Each row was made from one walk, in order. Every step used is in the known rows, and no mark comes twice. Write each row's walk.
In the rows, 128 means zero.
Known rows
kore > vozifes > depe > fufuvak: [133 130 121  82 118 127 154 119 193 130 128 136 180  94  76  58 172 149
 143 111 149 147 102 150 113  82 102 114 146 129 112  47 128 118 122 107
 145 178 155 154 110 111 115 148 124 150 119 108 167 120 150 131]
vozifes > depe > fufuvak > kubade > gefu: [128  79 132  69 117 172 128 142 174 131 123 160 165 110 123 103 126 149
  94  80 161 116 109 123 111  85 103 125 161 114 127  67  93 129 127 105
 151 144 136 126 120 126  95 160 134 134 162 110 109 136 129  93]
gefu > kubade: [114 144 139 141 140 125 115 128 124 140 123 141 130 134 122 156 134 117
 138 115 136 114 127 128 152  98 139 153 102 133 127 133 129 125 139 114
 162 107 154 135 120 133 138 119 138 121 126 122 114 113 121 124]
depe > fufuvak: [129 130 128 111 122 141 127 134 167 127 118 125 151 110 115  96 115 140
 109 118 133 133 114 125 110 104  99 133 147 120 129 103 136 133 120 135
 149 148 121 127 116 131 134 114 142 135 135 125 137 132 125 128]
vozifes > depe > fufuvak > vofen > gefu: [138 125 143  86 120 149 148 144 188 142 136 148 173 123 128  87 124 191
 113  93 150 127  82 108 126 109  66 111 148 122 112  83  84 133  94  87
 132 147 149 124 134 119  99 143 112 136 108 116 151  91 148 119]
kevus > vofen: [134 109 123 108 159 142 123 128 115 119 130 121 130 126 152 135 122 153
  98 119 122 111 140 122 158 125 152 136 128 132 123  97 137 124 119 132
 134 125 128 111 112 131 138 133 130 122 146 135 114 109 130 144]
vozifes > kore: [128 122 124 106 122 133 142 130 117 129 137 119 130 129 124 134 144 137
 123 135 141 121 119 120 119 109  92 149 125 131 125 135 126 125 122 128
 136 121 147 110 111 137 111 151 111 143 126 132 125 100 133 129]
depe > fufuvak > vofen > gefu: [120 138 133 111 118 130 140 143 173 131 132 131 165 127 132 111 118 182
  89  97 138 138  85 103 141 124  68 132 144 115 101 114  95 145  99 115
 146 135 128 110 129 110 121 126 116 125 120 129 162 107 129 121]
depe > vozifes > kore: [118 132 118 100 137 117 135 125 132 131 140 124 151 127 112 118 139 136
 114 134 142 115  92 138 124  90  66 158 127 111 112 135 103 132 123 109
 150 164 156  93 118 129 116 155  96 145 125 127 153  89 133 145]
vofen > megud: [110 145 114 119 114 128 125 119 154 139 144 137 128 122 161 134 118 127
  98 110 125 145 145 125 137 120 114 109 143 149 119 145  95 122 119 130
 111 125 122 107 165 129 109 127 107 140 136 124 135 131 138 145]
gulek > lirezu > napap: [150 138 148 158 132 135 109 124 155 123  97 131 128 121 137 117 139 140
 121 147 111 131  95 155 129 108 118 102 110 161 139 109 111 152 139 142
 131 135 135 139 130 146 101 139 135 146  81 129 162 109 126 133]
kore > vozifes > depe > fufuvak > vofen > kevus: [153 153 131  80 127 124 167 133 203 131 136 157 155 106 100  61 156 165
 160  88 153 153  91 142 158  87  67 104 145 132  83  58  87 161 101  91
 156 197 161 164  88 119 107 158 135 134  85  92 170 123  91 142]
lirezu > napap > gefu > vofen > fufuvak > kozuk > megud: [142 141 143 130  49 102 116  95 182 133 151 138 144 179 141 104 119 245
  78  81 125 122 132  91 125 122 154 117 153 100 103 133  67 155 144 170
 122 118 169 101 150 148 136 144  98 123 142  93 136 106 109 161]
depe > fufuvak > vofen > kevus > zevimem: [119 141 116 125 112 171 123 168 219 135 128 145 133 122 158 105  88 176
 114  75 140 173  98 129 151 102 115 127 134 129 108 105  91 166  87 123
 169 156 113 162  88 114 115 145 138 122 108 102 128 144  75 148]
gulek > megud > vofen: [122 145 128 119  99 138 145 126 160 135 152 124 112 116 145 113 133 144
 107 107 143 117 134 118 140 195 116 129 150 122 130 129  83 152 118 149
 107 105 102 131 163 127 163 110  95 130 123 130 151 127 131 168]
gulek > lirezu: [147 131 152 153 133 136 131 116 145 146 105 135 120 113 134 113 151 120
 133 132 115 120 102 130 129 107 114 120 112 152 134 111 129 151 132 132
 140 129 150 119 113 121 125 116 145 145 104 122 153 125 139 129]
fufuvak > kubade > gefu > vofen: [141 118 130 100  98 108 113 139 137 128  99 143 142 137 126 182 115 164
 107  76 153 109 126 119 171 114 124 145 128  89 108 121  95 152 146 135
 131  87 122  89 114 116 101 163  99 116 159 110 126 135 105 103]
kevus > vofen > gefu > napap: [131 102 134 116 121 155 102 126 125 113 108 116 123 142 179 133 141 169
  70 119 127 130 138 104 172 157 105 128 107 144 124 127 125 131 104 128
 129 105 119 103 146 118 121 139  93 138 140 153 136  89 162 114]
megud > vofen: [147 137 137 119 112 110 124 131 141 130 145 123 114 124 135 117 125 134
 122 118 138 124 132 121 123 167 127 124 140 115 146 144 100 135 119 128
 108 132 100 114 150 138 159 112 118 129 131 133 138 148 126 152]
megud > vofen > kevus > zevimem: [132 134 122 117 114 149 108 140 178 142 140 136 104 127 162 125  98 143
 124 100 136 163 136 120 133 162 140 114 137 127 146 147  77 148  90 131
 120 148  95 147 129 139 151 136 102 133 126 108 119 170 103 154]
kore > vozifes > depe > fufuvak > kozuk > megud > vofen: [140 149 123  95  73 129 135  88 252 140 170 139 179 119 104  16 168 186
  92 104 148 118 127 150 121 117 122  88 178  97 122  57  63 129 124 119
 151 175 154 115 157 136 179 116 109 126 138 101 168 123 141 157]
kubade > gefu > napap: [141 101 149 127  95 137 125 130 120 121  89 133 117 140 157 122 133 124
 101 107 144 118 132 134 136 161  96 114 120 131 132 121 135 127 146 144
 121 103 111 119 108 108 113 167 119 143 139 146 128 130 132  92]
fufuvak > kozuk: [132 133 130 155 105 143 117 122 155 127 139 132 134 136 144 105 157 136
  98 128 122 133 126 133 129 127 120 108 129 108 127 140 116 143 127 139
 141 136 158 121 128 147 132  98 141 110 142 120 129 113 128 126]
vozifes > depe > fufuvak > kozuk > megud > vofen: [141 140 140 102  84 164 114 106 240 141 167 143 166 124 144  34 116 182
  78  99 145 101 120 128 102 117 125  92 170  93 131  82  56 132 116 122
 138 169 150 108 158 162 177 109 127 122 144  90 122 120 141 160]
vozifes > depe > fufuvak: [138 117 136  89 120 154 132 138 182 135 125 137 163 105 111  67 130 147
 127 107 150 127 100 130  97  98 104 116 147 132 127  68 118 110 114 109
 136 163 139 145 112 137 119 133 146 144 128 106 127 126 145 128]
lirezu > napap > gefu > vofen: [142 136 149 122  80 100 108 131 144 112 115 108 133 146 134 140 100 181
 136  93 130 123  99 119 137 123 131 132 128 102 126 135  96 148 147 153
 111 110 125 130 122 132 126 175 112 146 143 116 132 117  99 154]
lirezu > napap: [129 138 126 125 116 133 112 133 145 105 119 123 134 132 134 132 116 146
 115 145 127 134 117 155 130 132 128 114 124 143 136 135 108 120 134 137
 117 136 119 152 138 147 102 147 131 130 103 140 139 119 117 136]
napap > gefu: [122 102 140 125 103 127 137 118 115 126 140 117 123 138 132 104 122 147
 133 110 129 129 118 100 108 125 129 142 149 112 137 128 128 138 135 131
 136 125 138 124 119 115 158 155 128 147 153 129 111 132 116 142]
fufuvak > kozuk > megud: [126 139 118 152 101 146 114 102 183 137 147 141 142 157 152  96 126 152
  85 136 114 110 154 140 149 107 159 107 144 106 115 125  93 134 141 141
 148 128 157 103 149 139 156 115 125 110 140 111 118 115 125 133]

Write each row's walk
[135 145 126  96  91 102 126 128 144 148 110 139 138 132 159 152  89 156
  92  70 144 121 148 117 155 123 103 113 145 107 107 121  88 129 142 153
  85  94 119  78 125 100 112 163  73 138 158 113 150 148 130 125]	kubade > gefu > vofen > megud
[109 120 128 108 165 143 112 128 106 136 116 127 134 137 142 164 117 156
  85 115 129 110 140  94 169 109 126 153 113 126 123 120 131 113 113 102
 165  96 154  99 144 114 144 117 104 122 145 129 110  86 155 115]	kevus > vofen > gefu > kubade
[134 110 140 106  72  88 120 120 134 149 147 147 119 144 111 153 152 211
 114  47 153 140 115  63 120 127 138 168 141 113  97 150 102 175 111 137
 144 113 152  97 135 128 118 139  94 131 163  97 139 136 110 143]	napap > gefu > vofen > fufuvak > kubade
[137 133 116 103 120 114 150 112 160 133 139 137 156 117  92  83 181 143
 161 121 145 141 128 143 134 103 127 103 136 134 114  68 113 114 135 102
 126 153 165 150 119 107 109 166 111 142 111 114 155 121 143 129]	kore > vozifes > depe
[153 125 138 106 109  99 133 131 113 132  91 130 137 138 128 153  98 153
 125  90 147  93 125 119 149 131 114 130 131  94 120 103 119 137 150 151
  97  94 124  95  87  96 125 162  92 131 157 117 135 143 115 105]	kubade > gefu > vofen
[136 181 124 121  85  94 113 124 166 139 119 132 129 130 154 156 101 152
 120  80 137 136 139 117 154 115 124 116 120 121 108 147  88 134 120 141
 100 111 114  91 144 118 109 138  81 132 138 105 159 136 133 158]	gefu > vofen > megud
[136 133 130 124  80 132  93 141 183 129 109 120 114 156 164 144  73 191
 141  76 137 164 107 123 143 118 148 119 117 115 132 139  86 169 118 157
 115 122 114 161  96 118 114 207  91 150 139  75 109 143  66 160]	lirezu > napap > gefu > vofen > kevus > zevimem
[152 134 139 111  81 107 141  91 153 166 126 163 151 170 141 118 130 222
  68  75 138  96 153  99 134 126 136 117 156  92  98 100  93 146 147 169
 119 103 170  64 120 116 135 135  85 107 152  96 142 129 119 105]	kubade > gefu > vofen > fufuvak > kozuk > megud
[128 148 129 126  83 144 109  95 177 146 167 136 143 157 164  93 126 174
  59 129 116 112 154  96 141 172 122 101 157  97 134 152  54 135 123 128
 123 115 129  72 203 142 171 107  83 116 144 122 133 119 148 133]	fufuvak > kozuk > megud > vofen > gefu
[124 141 114  99  85 110 103 132 161 145 115 152 137 134 159 188 104 160
  76  56 145 124 144 118 169 107 115 128 146 106 102 137  64 144 133 137
 120  86 116  72 148 111  94 169  78 127 170 106 139 151 116 117]	fufuvak > kubade > gefu > vofen > megud
[123  77 128  98 115 128 139 129 107 144 139 171 124 127 117 154 164 167
  75  89 150 137 141  85 111 128 126 145 159 133 108 127 103 139 128 128
 142 115 138 108 139 128  89 139 109 118 146 134 127 152 131  93]	vofen > fufuvak > kubade > gefu
[121 156 134 144  94 139  93  92 174 155 168 150 141 160 158 118 129 158
  70 115 128  99 159 105 154 146 137 120 133  96 127 164  55 136 124 116
 155  99 159  76 204 140 187  93  92 108 136 107 122 106 141 129]	fufuvak > kozuk > megud > vofen > gefu > kubade
[120 137 123 129 101 151 117 102 207 134 141 136 171 136 137  66 115 168
  69 120 121 112 127 135 138 102 131 113 157 102 110 106 101 135 136 148
 181 149 156 105 137 142 160 109 142 111 151 106 125 113 119 133]	depe > fufuvak > kozuk > megud
[126 125 137 139  98 145 100 123 142 124 106 128 121 142 157 135 149 142
 108 126 132 143 125 110 141 161  81 113 104 146 126 151 121 137 116 126
 123 110 125 114 154 119 112 142  97 138 122 142 142 107 160  98]	vofen > gefu > napap
[114 120 153 140 110 128 101 124 126 122 125 124 129 147 134 138 108 139
 126 117 129 121 113 114 128 105 136 146 116 119 139 154 109 133 152 126
 156 109 150 154 138 139 137 165 137 141 129 128 107 105 102 140]	lirezu > napap > gefu > kubade
[136 142 136 104 104  94 144  92 149 158 185 152 127 142 128  99 132 186
  93 109 136 114 158  90 109 165 149 128 165 137 128 133  77 128 116 140
 118 132 119  90 185 140 177 106  91 127 121 122 147 146 138 159]	kozuk > megud > vofen > fufuvak
[118 146 130 110  64  98 113 115 159 144 139 118 129 135 158 136  95 173
 121  61 131 132 130  91 143 113 120 128 146 107 108 150  86 146 127 150
  99 109 131  94 139 106 138 162  81 150 170  99 146 132 112 163]	napap > gefu > vofen > megud
[133 143 138 123  76 128 106  94 179 133 135 128 122 154 174 111 116 167
  89 120 138 115 152 102 157 188 106 111 131 130 132 154  66 125 118 132
 110 109  92  83 202 125 179 139  61 144 122 139 141 120 146 129]	kozuk > megud > vofen > gefu > napap
[148 134 142 107 103  99 141 119 123 147 165 145 116 120 116 115 154 166
 100  99 143 147 134  88  87 174 117 127 153 140 135 143  94 135 103 123
 105 143 115 107 160 145 151  89  94 133 124 132 156 142 146 149]	megud > vofen > fufuvak
[122 157 139 102 118 121 147 127 192 143 134 159 188 118  88 102 168 186
 135  85 162 124  93 118 159  75  73 127 129 120  93  72  96 130 109  70
 182 144 186 137 130  93 110 150 106 130  95 112 178  73 139 114]	kore > vozifes > depe > fufuvak > vofen > gefu > kubade
[144 141 128 118 100  80 113 135 146 146 136 151 124 135 102 175 156 198
 113  62 155 136 126  85 137 125 141 155 124 125  94 139  93 166 108 126
 144 113 142  98 140 138  90 112  99 107 131 102 155 134 129 127]	gefu > vofen > fufuvak > kubade
[127 147 116 107 114 152 108 117 195 155 151 136 109 143 170 102  75 157
 109 104 129 143 160 122 157 148 180 116 148 124 131 137  56 146 104 140
 133 135  92 124 150 129 181 153  89 136 130  97 101 175  87 162]	kozuk > megud > vofen > kevus > zevimem
[110 149 144 125 132 128 125 138 166 138 125 148 169 127 120 136 121 171
 101  83 147 117  92  98 157  92  72 150 117 114 103 130 106 146 106  93
 186 116 150 111 125 113 130 110 125 116 110 117 150  87 128 118]	depe > fufuvak > vofen > gefu > kubade
[163 121 147  98 105  87 155 126  99 158 109 151 133 133 113 149 130 193
 109  73 155 119 136  93 121 141 112 135 139 113 106 110 120 136 140 153
  98 106 136  94 102 109 112 139  85 129 146 113 148 141 132 105]	kubade > gefu > vofen > fufuvak
[157 111 137  72  98 135 117 150 194 134  99 151 174 113 109 128 111 177
 103  53 173 108  98 124 132  88 106 134 148  93 110  58  89 141 130 115
 137 126 137 110  90 119  94 174 113 129 170  87 128 130 116 105]	vozifes > depe > fufuvak > kubade > gefu > vofen
[155 120 137  67 116 130 111 139 168 133  94 148 141 114 134 144  89 163
 107  62 154 122 107 113 161 104  85 147 143  96  97 106  88 186 122 138
 158 132 127 102  93 126  99 152 116 124 164  84 126 159  72 103]	depe > fufuvak > kubade > gefu > vofen > kevus
[162 120 134  86 121 118 115 132 130 140  95 149 113 141 147 174 104 151
 119  74 141 118 136 115 178 120 105 135 129 100 102 127  84 183 134 126
 133 111 134 108 100 126  94 167 102 123 148  92 113 156  78 100]	fufuvak > kubade > gefu > vofen > kevus
[124 132 125 143 101 127 133  94 161 156 168 164 143 162 141  88 158 185
  69 115 115 133 157 101 115 121 151 120 156 130 107 128  95 137 124 141
 147 140 173  98 159 143 145  97 125 106 128 105 135 125 132 132]	vofen > fufuvak > kozuk > megud
[131 140 150 147  89 133 114 135 159 122 123 140 125 155 168 135 149 173
 104  99 135 139 109 113 164 162  76 115 105 138 101 153  92 150 112 111
 116 107 121 112 143 112 104 140 104 132 101 150 156  94 133 109]	fufuvak > vofen > gefu > napap
[155 149 145 114 102  78 135 129 121 151 123 144 132 138 102 142 142 191
 128  77 146 136 125  95 120 131 120 138 125 132 101 125 118 144 115 140
 110 115 135 109 117 129 114 109  95 126 132 105 163 135 135 134]	gefu > vofen > fufuvak
[129 136 138 130  86 140 113 146 190 120 115 134 148 129 159 113 130 175
  87  89 145 136  87 111 154 147  49 124 119 128 110 132 103 158 102 113
 144 137 118 115 134 107 104 137 115 126 105 140 172  91 132 114]	depe > fufuvak > vofen > gefu > napap
[134  98 123  93 158 123 143 125  96 135 148 143 126 126 135 126 143 182
  78 103 127 138 146  89 138 133 143 143 144 146 117 100 136 123 102 126
 133 139 145 109 123 131 121 110 120 122 134 132 129 111 152 144]	kevus > vofen > fufuvak
[137 130 150 126  76 126 100 119 152 122 128 122 111 134 161 116 146 147
  94 115 136 139 120 100 132 206  80 114 120 132 144 162  92 138 103 126
 101 114  89  97 188 131 149 123  78 145 123 146 156 128 155 121]	megud > vofen > gefu > napap
